Each row comes from the steps of one walk. Every step used is in the known rows, and no mark comes twice. Write the walk behind each row, first mark first.
Known rows
g, k, l, v, b: [-22 -53  10  -3 -15  -7   9 -28  -5  37  42  20  56  11  30  12 -41 -23
   2  -5 -32  18  25   3 -13  -5 -14   1   9 -11 -36  55]
l, y, x, h: [  0 -20   8 -21  27  -6 -34 -26 -46  41  -6  67 -40   4   7  -9  13   1
  -9   5   4  -7  19  13 -21 -43  -9  -3  29 -25   1 -15]
l, y, w, h, b: [ 24  37  -6 -19  -3 -10   6 -31  23   6  54   4  25  14  16 -42 -22   6
  -1 -33 -52 -27  42   4  27 -11   8  10  16  -9  -6  12]
g, k, l: [  1 -19   6   9  -6  32  -1   3 -31  36   8  17  16  -6  73   9 -45 -22
  -7   2  -6   0  27  16  -9  -4 -15  19  -9  26  -5  73]
q, l, k, g: [-15  38   0 -13 -32 -23  23  15  36  34  40   2 -21   1  71  17  -4   3
 -41  16  31 -29  18  -6   4  10 -10  25 -17  37 -27 -48]
v, l: [ -3   2  21  -1   8  -6   8 -16  -9   5  14  13 -29   2 -25  -3  -2  -9
   2  -3 -20  22 -21  14   0   0 -20  -3   4   2 -54  32]
v, b, q: [  2 -37 -11 -28   5 -17  -2 -23   4 -28  41   7  56 -35 -21 -12  -4   6
  11  14   5 -17  12  -8  35  -2   4 -16   6  -6 -14  -2]
l, v, b, q: [-27 -58   3 -32  -4 -30  -1  -9   8 -19  58  21  42 -20 -22   0  -7  -3
  15  12 -22 -14  16 -14  28  -3   6 -19  23 -21 -19   2]
w, y, x, h, b: [ -3 -85  34 -26  12 -33 -27 -54 -24  24   7  44 -24  12   9 -43  11  -4
  -6 -26  16 -12  23  20 -19 -37  56  27  21 -11  -8  12]
y, x, h, b: [  4 -58  17 -24  21 -26 -21 -56 -18  19  -8  45 -47   5  22 -51   5  -2
 -10 -15  18 -23  14  21 -20 -33  39  12   9   2  -4  -4]
q, b: [ 13  -5  38 -25 -17  -4  -5 -57  -9  15   9  -9 -19   5   1   8  -5   0
   2   2  -3 -26   9 -15  -2   8   9  14  -9  22  -8   2]
k, l, v, b: [-17 -38  15 -11 -12 -41  13 -47  18  39  40  19  60  15   2  16 -10 -24
   4   7 -41  19  29   0  -3  -4 -10  -3   2 -19 -31  40]
y, x, h, b, v: [ -8 -16  14 -22  -4 -29 -29 -27 -14  11  20  75 -37  23  29 -48   0  36
 -32 -25  42 -44   6   8 -40 -24  27  17  -1   1  -2 -13]
w, y, x, h: [-20 -85  36 -26  28 -15 -39 -26 -53  26  -9  50   5  11 -14  -9   9  -7
 -12  -5  18  10  18  12 -22 -43  27   4  25 -15   3   7]
q, l: [ -1  -4  -5 -10 -29 -14  -1 -18  -4  25   7  -1  -6   8   8   5  -2  35
  -1   6   3 -30  12   5  -9 -14  -8  10  -8  14 -41 -18]
y, x, h, w: [  6 -65   4 -23  58 -27 -28 -23 -51  24  -4  45 -36   8  21   0  12   2
 -18 -20  48 -19  13   9 -12 -32 -36 -20   2   0 -12  -9]
h, x: [ 15  -2   2  -4  25  23 -21  -8  37  -2 -24  -6 -18  -7 -19  -8   6  -3
  -8 -71  -5  -9  -5   8   3   2  18   2  -1  -7 -30  -3]
w, h, x: [ 12  10   4 -16  29  16 -25   7  22  -7  -4   0  47  10 -19 -14  -1   3
 -10 -84 -10  -2   0   9   7   3  36   1  -8  13 -23   4]
l, y: [ 18  46  -7   2 -11  -1   3  -7   4  15  20  24 -22   3   7  11   3   1
   9  -6 -15   1  22   1   1  -5 -26   8  17 -37  -9  -2]
q, l, k: [ -7  26  -3 -13 -35 -44   4  23   4  34  34  23 -38  -9  39  15  -2  26
  -3   3  35 -29  22   3   2  -5 -25  10 -10  29 -41 -18]
v, l, y, w, h, b: [ 28  34  12 -24   3 -19  13 -44  16  11  66  14  -1  13  -3 -46 -17   2
   4 -33 -67  -8  28  13  25 -12  -4   8  16  -9 -43  35]
q, l, v, b, h: [-14   5   8 -36 -38 -36  11 -19 -10  14  85  42  40  39 -12  11 -10  42
 -21   0 -20 -30  21   3  -3  -3  10 -13  12   4 -55 -10]
w, h, b: [ 12  11   3 -16 -11 -28  12 -19  12 -10  30   1  34  20  20 -42  -9   5
   3 -39  -3 -10  15  12   0   6  47  25  -8  17  -4   9]
x, h: [-18 -58  -4 -20  13  -2 -18 -12 -13  22 -13   6 -43  12   8 -10  13   1
  -7  13  -5 -10   3   9  -2 -10  10   1   5   7   7 -10]
x, h, b, q: [ -4 -79  -3 -44   5 -19 -11 -18   7 -15  23  21 -60 -25  29 -46   6   4
   9   8  -2 -54  21   6  33 -10  47  10   7   8   0   4]
v, l, y, x, h, b: [ 15 -22  24 -25  15 -32 -13 -69 -23  37  23  68 -87   6  12 -49   6  -5
  -2 -17  -9  -8  13  31 -17 -32  10  21  20 -25 -51  15]
w, h: [ -5  17   3 -17   3  -9   4  13 -15  -7  20   2  70  19  -1  -9  -6   5
  -6 -18  -4  10   5   5   8   6  16   5  -3  19  13   5]
y, w: [  2 -11  -2 -10  20  23  -7  -6  14  13  15 -17   8  -9 -10  -9 -14   2
 -18  10 -46 -20  17  -6  26 -22 -25 -25  15  -1   3   3]
x, h, b: [  4 -54   2 -19  -1 -26  -9 -44  12  13  -4   8 -66  13  23 -38   9  -2
   0 -10  -2 -31  14  14   3 -10  41  24  -1   4  -4  -2]
g, k, l, v: [-37 -46  22   1 -14  14   1  28 -17  38  31  31  -5  10  62  17 -41 -22
  -3  -5 -42   3  29   0 -21   0 -13  11  12   5 -16  71]
w, y, x, h, b, q: [  -6 -106   32  -49   15  -31  -33  -26  -28   -9   31   57  -18  -23
   12  -45    5    0    4   -8   16  -33   35    7   16  -37   63   17
   26   -6   -7   21]
g, k, l, v, b, h: [-14 -11  18 -25 -20   2   7  -4 -25  23  87  53  54  32  32  12 -50   3
 -23  -3 -30  -6  27  10  -7   3   4  -5  14  13 -30  52]
v, b, q, l, y, w: [ 26   2 -22 -35 -11  -2  -7 -49  16  24  66  10  28 -26 -14  -1 -15  39
   1  24 -50 -57  56  -5  50 -38 -47 -24  26 -29 -50 -18]

Which walk is each row?
[ -9   9  -7 -26 -27 -37  16  -7  44  19  69  12  21 -27  56  12  -6   7
 -31  27  37 -40  32  -9  30   1  -6   8 -13  30 -38 -46]
v, b, q, l, k, g
[-17 -59  13 -22  35  -5 -36 -25 -50  31 -21  47 -20   4   2 -18   9  -1
 -18   9  17  -7   3  14 -23 -38  10  -9  14   2   1 -13]
y, x, h
[-16  31  23  -2 -13 -16  -3   1  -3  -1  42  45 -25  21 -16  -6  -8  27
 -17  -7   1   6 -27   1 -22   8 -28   0  -9  -5 -51  23]
b, v, l
[-12 -40  -8 -48 -27 -58  -7   9   8  22  54  37 -86 -25  60 -24   1  29
   3   9  32 -72  40  10  24 -15  11  17  -5  43 -40 -19]
x, h, b, q, l, k
[ 33  21   2 -28  12  13 -21 -28  25 -10  29  23  31   6 -38 -11  -8  22
 -25 -69  -5 -14  -8  15   8   3  34 -13   1   2 -44  -4]
v, b, h, x
[ 16 -20  16 -22  10 -34 -14 -68 -19  59  14  74 -56   5  59 -32   1 -11
  -2  -5  -9 -16  50  30 -22 -44  21  31  11 -18 -16  32]
k, l, y, x, h, b
[  8 -45   4 -41  11 -25 -27 -32 -19   4  34  73 -60 -28  29 -49   7   7
   8   2   2 -49  39  12  13 -36  30  15  28 -22  -6  -2]
l, y, x, h, b, q
[ 22  34 -11 -14 -14  10  -5 -23  14  44  36   3 -17   2   3   7 -13  34
  -2  10 -52 -42  48   1  23 -35 -51 -10  25 -23 -35 -15]
q, l, y, w
[ 25 -27  52 -42  -9 -30  -1 -26 -38   0  71  25   8  37   2  36  -7   9
 -16 -38  30 -27  32  -8   8   9   6  12   6   9 -26  32]
q, b, h, w, y
[ 26  26  39 -43   2  23 -27 -33  13   3  24  21 -33  16 -17   2  -8  18
 -25 -65  -6 -49   7   1   3  12  41   6  -7  34 -37   4]
q, b, h, x
[-18   5  21 -33 -18 -33  10 -19  -9  27  88  58  55  37   5  12 -19   0
 -22   9 -41  -2  31   3  -3  -2  12  -8   5   2 -32  40]
k, l, v, b, h
[ 22  17  -5  -3   4  45  -8  -5  -4  54  41  18   0 -12  58   8 -50  -9
 -11   8 -65 -21  53   1  20 -28 -57  -3  24 -17 -11  61]
g, k, l, y, w
[  7 -32  -4 -29  -7 -18   3  -6  16 -31  37  17 -24 -32  23 -41  -6   3
  14  -3   0 -41  18  -2  27  -3  37  15   6   5 -10  11]
h, b, q
[-15  63  25 -21 -25 -62  14  31   3   6  87  63 -21  19  31 -31 -18  23
 -16 -41  24  -8  -4   8  -5  16 -11  17 -21  28 -50  29]
w, h, b, v, l, k
[  3 -19  -8 -44 -32 -31   3 -17   4  -6  59  17  20  -8  26 -35 -12  43
   4 -12   2 -60  36   9  22 -11  41  20  -9  38 -39   0]
w, h, b, q, l
[ -8  -3 -15 -32 -26 -56   6   5   3   9  67  24   5 -37  20   7  -9  29
   2  16  39 -41  27  -1  33 -10 -23  -4  -9  23 -55 -17]
v, b, q, l, k
[   0 -102   19  -17   24  -32  -14  -13  -23   14   17    3  -16   24
    3   24   17   -4   -1  -29   28   -1   24    5   11  -11  -12    8
    9  -18  -14   16]
x, h, w, y
[-17  61  54 -24 -29 -27  22  -9  30  28  74  32 -52  15  54  14 -12  -2
 -49   9  28 -23  -3 -16  -8  32 -20  27 -30  35 -44 -11]
q, b, v, l, k, g
[-19 -34   1 -23 -31 -42   9 -48  16  31  40   4  42  18 -21  12  -4  25
   8   0 -20  -4  18   1  -9  -8  -8  -4   7 -18 -61 -19]
q, l, v, b
[-17  40  22  -6   2 -18  26  12  34  20  48  15 -39  -7  44   8  -7 -30
 -36  10   8  12 -11  -2   9  19 -17  17 -13  24 -38  -6]
v, l, k, g
[ -4 -37  43  -9  16 -12 -22 -14 -48   7  10  52  54  -3 -21   2  -2  -6
  -8 -22  21  29  15   4 -23 -35  19   6  23 -23  -5  20]
w, y, x
[  7 -68 -11 -22  35 -24 -15 -13 -17  17   3   8 -53  15  25   8  18   2
  -9 -15  26 -23   9   4   7 -11 -34 -10  -1   3 -16  -8]
x, h, w
[ -25   11   25  -20  -15  -58   -6   13    7   20   61   63 -101   15
   35  -27   -2   18  -19  -18   25  -18   -9   11   -6    6  -16   13
  -15   18  -55   18]
x, h, b, v, l, k
[-15  63  27  -7 -25 -36  24  10  53  12  75  36 -60   9  68 -13 -11  -4
 -47 -12  31 -17  -9  -6  -7  25  -3  34 -21  17 -47  -6]
h, b, v, l, k, g
[ -1 -71 -11 -48 -25 -31 -12 -34   4  14  31  18 -56  -9  30 -37   5  38
   3  15   5 -78  37  15  21 -24  34  16   0  28 -44 -14]
x, h, b, q, l
[ -5  28  37 -24 -35 -13 -10 -31  -7   7  35  27 -17  27   7  10 -12  38
 -20  -4  27 -44   7 -21 -20  10   1  15 -19  19  -7  -3]
q, b, v
[ 15   3   6 -26  42  36 -31  -3  35   3   2 -17  48   4 -26 -19 -13   5
 -24 -77 -47 -16  12   4  27 -12  17 -25   3  10 -17   9]
y, w, h, x
[ 18  32  -7  -3  12  23  -7 -11  16  22  29   5 -10 -10  -3  -1 -11   5
  -4   9 -59 -20  38  -4  26 -25 -43 -17  29 -37  -6   0]
l, y, w
[ 30   6 -12 -31 -21  -3  -6 -33  28  24  64  15 -38 -25  21 -23 -17  37
   6   7 -53 -75  66  -5  45 -36 -22  -3  28 -19 -48  -7]
h, b, q, l, y, w
[ 22  31  15 -22  16  27 -26  12  17 -10  15  31 -18   8 -18  -6  -4  20
 -32 -66  -6 -27  -2  12   5   7  38  -8   3  14 -31   3]
b, h, x
[ -3   7  -1 -23  22  12  -6   3  -2   1  30 -12  78  11  -9 -20 -20   5
 -19 -10 -49 -11  24  -4  30 -14  -2 -21   8  16  10  10]
y, w, h
[ -4  27  23  -4 -24 -28   6 -22  12  -4  50  47 -47  19   0 -35  -8  28
  -9 -25  -1  -8 -16  12 -22   9  -1  20 -15  -3 -60  31]
h, b, v, l
[ -4 -43  -2 -47   8 -16 -44 -26 -53  40  21  80 -46 -14  14 -12   9  31
  -2  25   5 -48  41  11  -6 -53  -5  -1  29  -7 -28 -21]
b, q, l, y, x, h
